Known rows, with every step that occurs:
gavif-nugigo-filim-zode: [  4  19   4   7  -8  -1   8  11  12  19   0  -6 -13  -2   1   1 -15 -14
   5 -10   2 -13   8 -33  -4   8  -3 -37 -10 -14  -2  -8  -7  -9   4   2
  26  12  -3  -1  17]
mifemos-voku-nere-zode-filim: [  2 -38   0  23  11 -17  -9   0   1 -37   5   6 -36  -5  -6  10   0  12
   6   5  -6  -2  28  -8   6   9  16  -6   0   0   9  15 -31  -6   8 -13
 -27   4   1  -3  -1]
lefez-nugigo-gavif-voku-nere: [-15 -15 -27   3 -13  -6 -23 -20  12  10  -2 -22  -3   3 -11 -10  14  -5
  16   8  -9   5  21 -39  -6  10   2 -18 -23  -2   0  15 -20  -6  -4  -8
  -4  12  -1   0  -2]
mifemos-voku-lefez-nugigo: [  0  -3 -13  -4   9  -6 -17 -12  18  -9 -23  -3 -12  21  -7 -21  26   4
   4  -1 -12  -6  -2   0  -3   6 -23  -5 -18   4  -2  10  -9 -10   4 -15
 -14   1  -5  -3   0]
nere-zode-filim-nugigo: [  5 -19  -1  19   6  -4  11   6  -4 -24  12  -5 -38  -3   2  -1 -25   6
  -4   1  11  10  20 -16  11  11   8  -2   6  -8  16   8 -15  -5   1  -7
  -2   6  -5  -5   9]
dusizet-voku-lefez-nugigo-gavif: [ -6  15 -16 -11 -14   0 -12 -15  22  23  -8 -28 -12  14 -18 -24  27   1
   9   1  -8  -8   2 -22  -6   4 -21 -19 -27  -5  -2   2   2 -12  -9  -9
 -11   0  14  -4 -14]
dusizet-zode-filim-nugigo: [ 17   4 -12  13 -10  -1   4  13   2 -27   8 -21 -30 -11 -11  -7  -9   6
   6  -4  -3   8  -3 -17   9  18 -11  -3   2  -8 -13   5   6  -5  10 -14
  -3   9   0  -4   6]
butoz-voku-lefez-nugigo-gavif: [  4  -3 -29 -21  -3   2 -27  -9  30   5 -10 -27 -15  28 -12 -15  15   5
   6   3  -6  -5   0  -5   6   8 -15  -8 -15   0  -1   5  -2  -4 -10  -1
   5   6  -6 -12 -10]
dusizet-zode: [  9  18 -10  -3 -12  -2  -5  11  -9 -12  -6  -8  -6  -8  -6  -2   1  -5
  10  -3  -9   2 -14   0   3   9  -2   0   3  -4 -17   8  10   3   4  -7
  -4   0   2  -2   2]
voku-mifemos-zode-filim: [ 20   7 -12   2  -3  -2 -12   2  21 -32  16  -4 -10  -4  -3   0   4   6
   3   5 -19  -2 -13 -12  13   7   3   3 -12  12 -13   5   0 -19  -3 -22
 -31  -7  11   2  -2]
nugigo-gavif-voku-butoz: [ -7 -17 -18  -1 -20  -7   5 -14  18   9   5 -15   0   6  -6   2   1  -1
  24   6  -8   2  13 -25   2  -1  13 -15 -17   2  -8   6 -11 -14  -2  -3
  -4  17   6  15  -4]
butoz-nugigo: [ 12  -7  -7   2   6   4 -30  -5  -5   4   4  -9   5  -7  -1   6   1  -2
  -1   0  16   3  17   7  -8   4   5   6   1   1  -5   3   0  12 -10   2
  -4   2  -4 -11   4]
gavif-nugigo-filim: [  4   5  -1   6  -2   2  -8   8  16   8   0  -6 -12  -3  -4   3  -4  -6
  -2 -15   6 -20  -5 -26   0   2 -12 -17 -14  -4   8 -12  -2  -1  -2  -2
  19   6   1  -5  10]
zode-filim: [ 10 -10   0  11   5   0   1   2  14 -20   1  -7  -7   0  -3   2  -3   8
  -4  -2  -2  -4  -1  -7   0   1  -4   5 -10   0   0  -8   0  -3   4 -10
 -15  -7   4   0  -6]
mifemos-zode: [  9  10 -12  -1  -2  -7 -20  10  -5 -17   3   7  -6  -6   3  -2   8  -1
   6   2 -14   0  -3  -5   6  12   1  -3   7  11 -11   4   4  -9 -10 -13
  -8  -2   1  -7   6]
gavif-nugigo: [ -1   2  -3   5   0   0   0   2   0  13  -7  -5  -6  -7   0  -1  -7  -6
  -4 -12   8 -15  -4  -8   2   1 -13  -2   1  -7   6   1   5  -5  -5   3
   1  -1   1  -3   8]
filim-nugigo: [ -2  -5  -1   4  -3   3   9  -1  -2   5  12  -6 -16  -4  -2  -7  -7   2
   1   1   9  11  12  -9   5   8  -5  -6   8  -4   2   2  -5  -5   3   0
  18  14  -7  -4  11]
filim-nugigo-gavif-voku: [ -7 -15 -16   6 -17  -2   0  -3  12  15   1 -17 -18  -2  -7  -8 -10   3
  15  -2   8   1  18 -31   5  12  -6 -21  -2  -8   2   5  -5  -9  -5   1
  20  22  -8  -1  11]
zode-filim-nugigo-gavif: [  8 -12  -3  14  -7   2   2   6  23 -17  10 -21 -31   5 -10  -7  -4  15
   5   5   3   7  10 -26   6  16  -8 -15  -1  -9   3 -11  -1  -7   1  -7
   7  14  -3  -8  -4]
dusizet-zode-filim: [ 19   9  -9   8  -6  -4  -5  14   4 -31  -4 -14 -14 -10 -10   0  -1   5
   5  -6 -11  -2 -15  -8   6   9  -5   4  -7  -3 -16   1  11   0   7 -16
 -21  -7   6   0  -5]
nere-zode-filim: [  7 -13   1  14   9  -7  -1   8  -1 -29   1   3 -22  -1   5   6 -17   2
  -5  -2   4   0   8  -6   7   3  15   4  -2  -3  13   4 -12  -1  -1  -8
 -19  -9   2   0  -3]
nere-zode: [ -3  -4   1   1   4  -7  -1   4 -14  -9  -1   8 -17   1   9   4 -14  -5
  -1   2   7   2   8  -1   6   1  19   0   6  -3  13  12 -11   2  -5   2
  -4  -2  -3  -2   4]
nugigo-gavif-voku-mifemos-zode: [  4   5 -26  -8 -22  -6 -24  -4  20   0   7  -7  -6   0  -3  -4   3  -3
  21   4 -18  -6  -7 -28  12  10   6 -18 -14   9 -12  16   0 -21 -15 -12
 -15   6   5   6   2]
nugigo-gavif-voku-lefez: [ -5  -7 -14  -5 -18  -3   0  -4  22  20 -10 -12   0   9  -6  -8   0  -4
  16   2  -3 -14  -4 -19   4  -2  -7 -14 -19  -2  -1   4  -1 -14  -6  -4
   1   5   7  12  -6]
filim-zode: [ -1  13   7  -1  -5  -2  15   2  -5   9   2  -1  -1   0   5  -2 -10  -6
   5   6  -4   6  13  -7  -3   6   9 -20   3 -10 -11   3  -3  -7   5   4
   8   5  -3   4   8]
lefez-nugigo-gavif: [ -3   8 -14  -7  -2   2 -25  -7  14  -6 -11 -16  -8  20  -6 -15  16   3
   4   4  -8   6  -2 -19  -5  12  -7 -12 -13  -4   2  -2  -1   1  -7  -5
  -2   2  -5 -11  -5]
mifemos-zode-filim-nugigo-gavif-voku: [ 11 -14 -28  18 -13  -8 -19  11  20 -21   7 -16 -31  -7  -6  -5  -5  10
  16  -3  -7  -2  14 -43  10  25  -8 -18  -4   4  -9   4  -3 -23 -11 -23
  -4  12  -3  -4   9]
voku-nere-zode-filim: [  1 -25   0  18   3  -9   6   0  -5 -26  20  -1 -21 -10  -2  10 -11   2
   0  11  -2   6  21 -14   8   2  26   0  -3  -2  13  11 -26  -3   4 -11
 -18   0   7   1  -4]

Rows:
[-12 -13 -30  -3 -14  -6 -11 -24  20   5  -4 -24   1  14  -6 -10  14  -4
  22   5 -12   9  13 -34  -2   4   4 -14 -30   3  -5  11 -15 -14  -5  -9
 -10  14   1   9  -1] -> lefez-nugigo-gavif-voku-butoz
[  8 -27 -22   8  -9  -4 -23 -16  16  11  17 -16   7  -8  -7  16   0  -9
  20  -2   7   1  30 -23  -9  -3  20 -10 -29   9 -13   4 -22   1  -3  -7
   4  21   2   5   8] -> gavif-voku-butoz-nugigo-filim
[  3 -24 -16  19 -12  -2   0   0  25  -3   3 -21 -25  -2 -10  -4 -13  10
  11  -4   6  -2  16 -39   6  14 -10 -16 -12  -7   3  -2  -5 -12   0  -9
   4  14  -4   2   3] -> zode-filim-nugigo-gavif-voku
[  6  16   7   1  -9  -1   7   9  10   4   7   0  -7   4   1   2  -7  -7
   8   1  -7   1  11 -24  -4   7  12 -36 -11  -7  -7  -9 -12  -4   9  -1
  24  12  -5   2   9] -> nugigo-filim-zode
[ 18  -2 -16  13  -8  -5 -20  15  17 -35  16 -15 -38   1  -7  -7   3  15
   9   5 -11   6   6 -31  13  27  -6 -18   6   3  -8  -6   2 -16  -8 -21
   1  12  -1 -14   2] -> mifemos-zode-filim-nugigo-gavif
[  2   1 -28  -2 -25  -4 -12  -5  19   4  18 -15 -22  -3  -6 -10  -3   0
  22   6  -9   5   5 -36  17  18   0 -23  -5   5 -10  19  -6 -25 -12 -11
   2  21  -2  -1  14] -> filim-nugigo-gavif-voku-mifemos-zode
[-10  -4 -26  -2  -7  -3 -25 -12  16   7 -21 -17  -3  12  -4 -13   8  -3
  11  -4  -4  -1   7 -32  -6  11  -8 -14 -24  -3   2   8  -4  -5 -10  -7
  -4   3  -7  -4   2] -> lefez-nugigo-gavif-voku
[  9  16 -13  -9  -7  -2 -12  -2   8 -11  16   0  -3  -3   2  -3   7  -2
   7   8 -17   3 -12  -5  13   7   6  -3  -4  12 -14  14   0 -16  -7 -12
 -17   0   7   1   5] -> voku-mifemos-zode
[ -2   9 -13 -13  -6   3 -17  -9  22   1 -11 -19  -7  27  -8 -23  21   0
   6   9 -10   0 -11 -15   0   5 -12 -13 -21  -3   0  -1   0  -7  -4  -9
   0   2   2  -4 -11] -> voku-lefez-nugigo-gavif
[ 20   4 -17   4 -14   0 -12   3  31 -28  26 -20 -34   3  -9  -9   1  14
  12  13 -15   8  -2 -31  20  21  -2 -18  -5   3  -9   3  -1 -23  -5 -21
  -9  15   3  -7   0] -> voku-mifemos-zode-filim-nugigo-gavif
[ -1 -30 -15  19  -8  -8   0   5  12 -13   3 -12 -40  -1  -1   0 -27   5
   9  -2  11   1  27 -39  10  15   9 -17  -4 -10  17   9 -17  -9  -7  -7
   1  11  -7  -1   9] -> nere-zode-filim-nugigo-gavif-voku
[  9 -14  -2  16   2   2  11   2  12 -14  14 -13 -23  -5  -6  -4 -10  11
  -3  -1   7   8  12 -16   6   8  -9  -2  -2  -4   3  -5  -4  -8   7  -8
   3   9  -3  -2   4] -> zode-filim-nugigo
[ -6 -25  -4  25  -9  -9  19  -7  -8   2  34 -20 -43 -25 -16   3 -11   4
   4   5  12   6  45 -29   8   9  13 -12   1  -9  12  17 -29 -12   4 -10
 -13  15  11  -3   5] -> dusizet-voku-nere-zode-filim-nugigo
[  7 -19 -22   4  -6  -1 -38  -6   9  15  -6 -18   1  -5  -5   4  -5  -3
  14  -3  15  -6  22 -17 -10   6   7  -9  -9  -1  -5   5   0   7 -18   1
  -2   8  -5  -9   3] -> butoz-nugigo-gavif-voku
[ 15  -3 -27   4 -17  -6 -21   0  34 -20   6 -14 -13   0  -5   0  -1   5
  17   2 -18 -10  -7 -35  13  11   3 -13 -23   8 -13   9  -1 -24 -12 -23
 -31   0  10   6  -4] -> nugigo-gavif-voku-mifemos-zode-filim
[-16 -28 -12  11  -7 -13   4  -9 -15   8  11   3  -8 -17   3   8 -17 -13
  11   4   6   2  29 -20   6  -1  28  -5  -4  -1  12  29 -30  -5  -3  -2
  -8   8   3   9   9] -> gavif-voku-nere-zode
[ -5 -36 -14  20 -10 -14  -6  -2   8 -16   8 -11 -24  -9  -5   8 -15   1
  15   7   0  -1  27 -38   7   7  26 -15 -12  -5  12  13 -26  -7  -4 -10
 -17   5   5   5  -5] -> nugigo-gavif-voku-nere-zode-filim
[  4 -21 -17  11 -16  -1  11  -2  34   4   4 -25 -23   6 -13 -11 -10   7
  13   1   2  -8   8 -35  10   7 -15 -16 -19  -7   2  -1  -6 -21   2 -14
   5  13   3   9  -1] -> zode-filim-nugigo-gavif-voku-lefez
[  8 -16 -21  -2 -11   0 -30  -8  17  25  -6 -21   5   2  -8  -2   1  -7
  15   2  12 -11  13 -14  -5   1   0  -9 -17   1  -6   5   0  -2 -14  -4
  -1   8   2   0  -3] -> butoz-nugigo-gavif-voku-lefez
[  9 -12 -16   8 -15  -4  -5 -13  11  22  19 -18   7  -8  -2  14 -10 -16
  25   2   5   5  44 -31 -12   3  28 -29 -26   0 -22   7 -26  -7   2  -3
  10  27  -2   9  16] -> gavif-voku-butoz-nugigo-filim-zode
[ -9   1 -25 -10 -14   2 -17 -24  29  14  -7 -22  -1  16  -6 -17   6  -4
  12   3  -9   1  -4 -32   2   4  -3 -13 -34  -3   1  16  -9 -10  -7  -5
 -12   4  -1   5   0] -> lefez-nugigo-gavif-voku-mifemos
[-14 -10  -1   8 -10 -12   7 -10 -19  16  22  -7 -22 -23  -8   6  -1  -5
   7   6   7   2  33 -14   2  -1  21 -11   2  -5   9  23 -24  -3  -3   0
 -15   5  14  -1   0] -> dusizet-voku-nere-zode
[-17 -31 -16  13 -18 -11   4  -6  -6  10  21 -12 -33 -11  -5  -1 -18  -4
  20  12  10  13  39 -39   9  13  24 -25   5 -10  14  25 -32  -9  -4   0
  16  28  -5   0  11] -> filim-nugigo-gavif-voku-nere-zode
[ 24  -9 -28   0  -4  -1 -12   1  27 -21  27 -20 -34  -4  -8   1 -10  12
   4   2  -5   4   9  -9  25  18  -4   0   2  10 -14  17  -5 -20  -5 -13
 -10  14  -4 -12  10] -> butoz-voku-mifemos-zode-filim-nugigo
[ 12 -14 -12  -2  -8   0 -24 -14   9   0  20 -24  -2   6  -8   8  13   2
  16  16   4  13  23  -5  -5   3  19  -8  -5   4 -13  -3  -7   3  -9   1
  -6  20   4  -6  -7] -> voku-butoz-nugigo-gavif
[ -5  13 -17  -3 -12  -1   1 -10  25  21 -13 -12   2  13  -1 -17   0 -19
  14  -4 -10  -5  10 -43  -7   5  -5 -35 -41  -6  -7   8 -20 -16   7 -13
  15   9  -3  13  12] -> gavif-voku-lefez-nugigo-filim-zode
[ 12  -6 -26  15 -23  -5  -5  11  16 -14  -1 -29 -32 -10 -15  -7 -12   6
  20  -8  -3   0   5 -40   8  22 -11 -18  -8  -9 -14   8   6 -10   2 -15
  -2  13  -3  -1   7] -> dusizet-zode-filim-nugigo-gavif-voku
[ -8 -42 -14  27  -4 -12  16  -6  -4  -8  22 -10 -31 -22  -4   5 -26  -2
   8   5  10  10  41 -37  11   9  19  -7  -4  -7  15  25 -34 -13   4 -11
  -4  16   0   5  13] -> gavif-voku-nere-zode-filim-nugigo
[ -1 -29  -5  21  -8  -7   4   2   5 -23  31 -17 -45  -4  -9   0 -12  10
   8  18   4  17  33 -33  13  16  21 -21   5 -11  15   8 -28  -8   2  -8
   4  21   0  -6  -2] -> voku-nere-zode-filim-nugigo-gavif
[  0  -3 -14  -7   1  -5 -30  -9  29 -11 -26 -11 -20  31 -11 -23  31   9
  11   4 -16  -6  -4 -11  -3  12 -21 -19 -20   0  -1   3  -7 -11   0 -11
  -8   6  -5  -7  -8] -> mifemos-voku-lefez-nugigo-gavif
[ -6 -12 -17  -1 -22  -1   9  -6  21  24   2 -18 -16   5  -8 -14  -6  -1
  17   4   3  -2   9 -29   8   6 -10 -20 -10  -5   0   7  -5 -17  -3  -3
  20  20  -1   7   4] -> filim-nugigo-gavif-voku-lefez
[  8  -6 -14 -16  -4   4  -3 -10  21   9  12 -13  -5   5  -6   4  -8   2
   1   1   3  -3   0  11  15  -3   3   4  -5   3  -4  15  -5  -2  -3  10
  -4   6  -2  -3  -1] -> butoz-voku-mifemos
[  3 -28 -22   6  -5  -4 -14 -21   0  16  13 -16  14 -11  -2  12  -2 -10
  16   1  12   4  32  -8  -7  -4  17   6 -15   7 -13  16 -15  -3  -5  -3
 -12  14   3   8   7] -> gavif-voku-butoz-nugigo
[  8 -12 -21  -4 -14   5 -32 -17  21  22   6 -23   4   0  -7   3  -6  -5
  15   4  12  -3  14 -16  -3  -1  10  -9 -19   1  -6  13  -3   0 -15   2
 -12  11   0   0   0] -> butoz-nugigo-gavif-voku-mifemos
[  4 -19 -16   9 -19   3  10 -11  38   1  14 -26 -22   2 -12  -7 -16   9
  13   3   2   1   8 -39  13   8  -4 -16 -22  -7   2   7  -8 -19   2  -7
  -5  17   1   8   1] -> zode-filim-nugigo-gavif-voku-mifemos
[ -6  -4  -5   1 -15  -5  19 -18   3  20  21 -16  -3 -10 -13   3  13   1
  12   2  -5   0  20  -8  -1  -7   6  -6 -13   2 -11   7 -10 -13   3  -3
 -16  10  18   9  -5] -> dusizet-voku-butoz
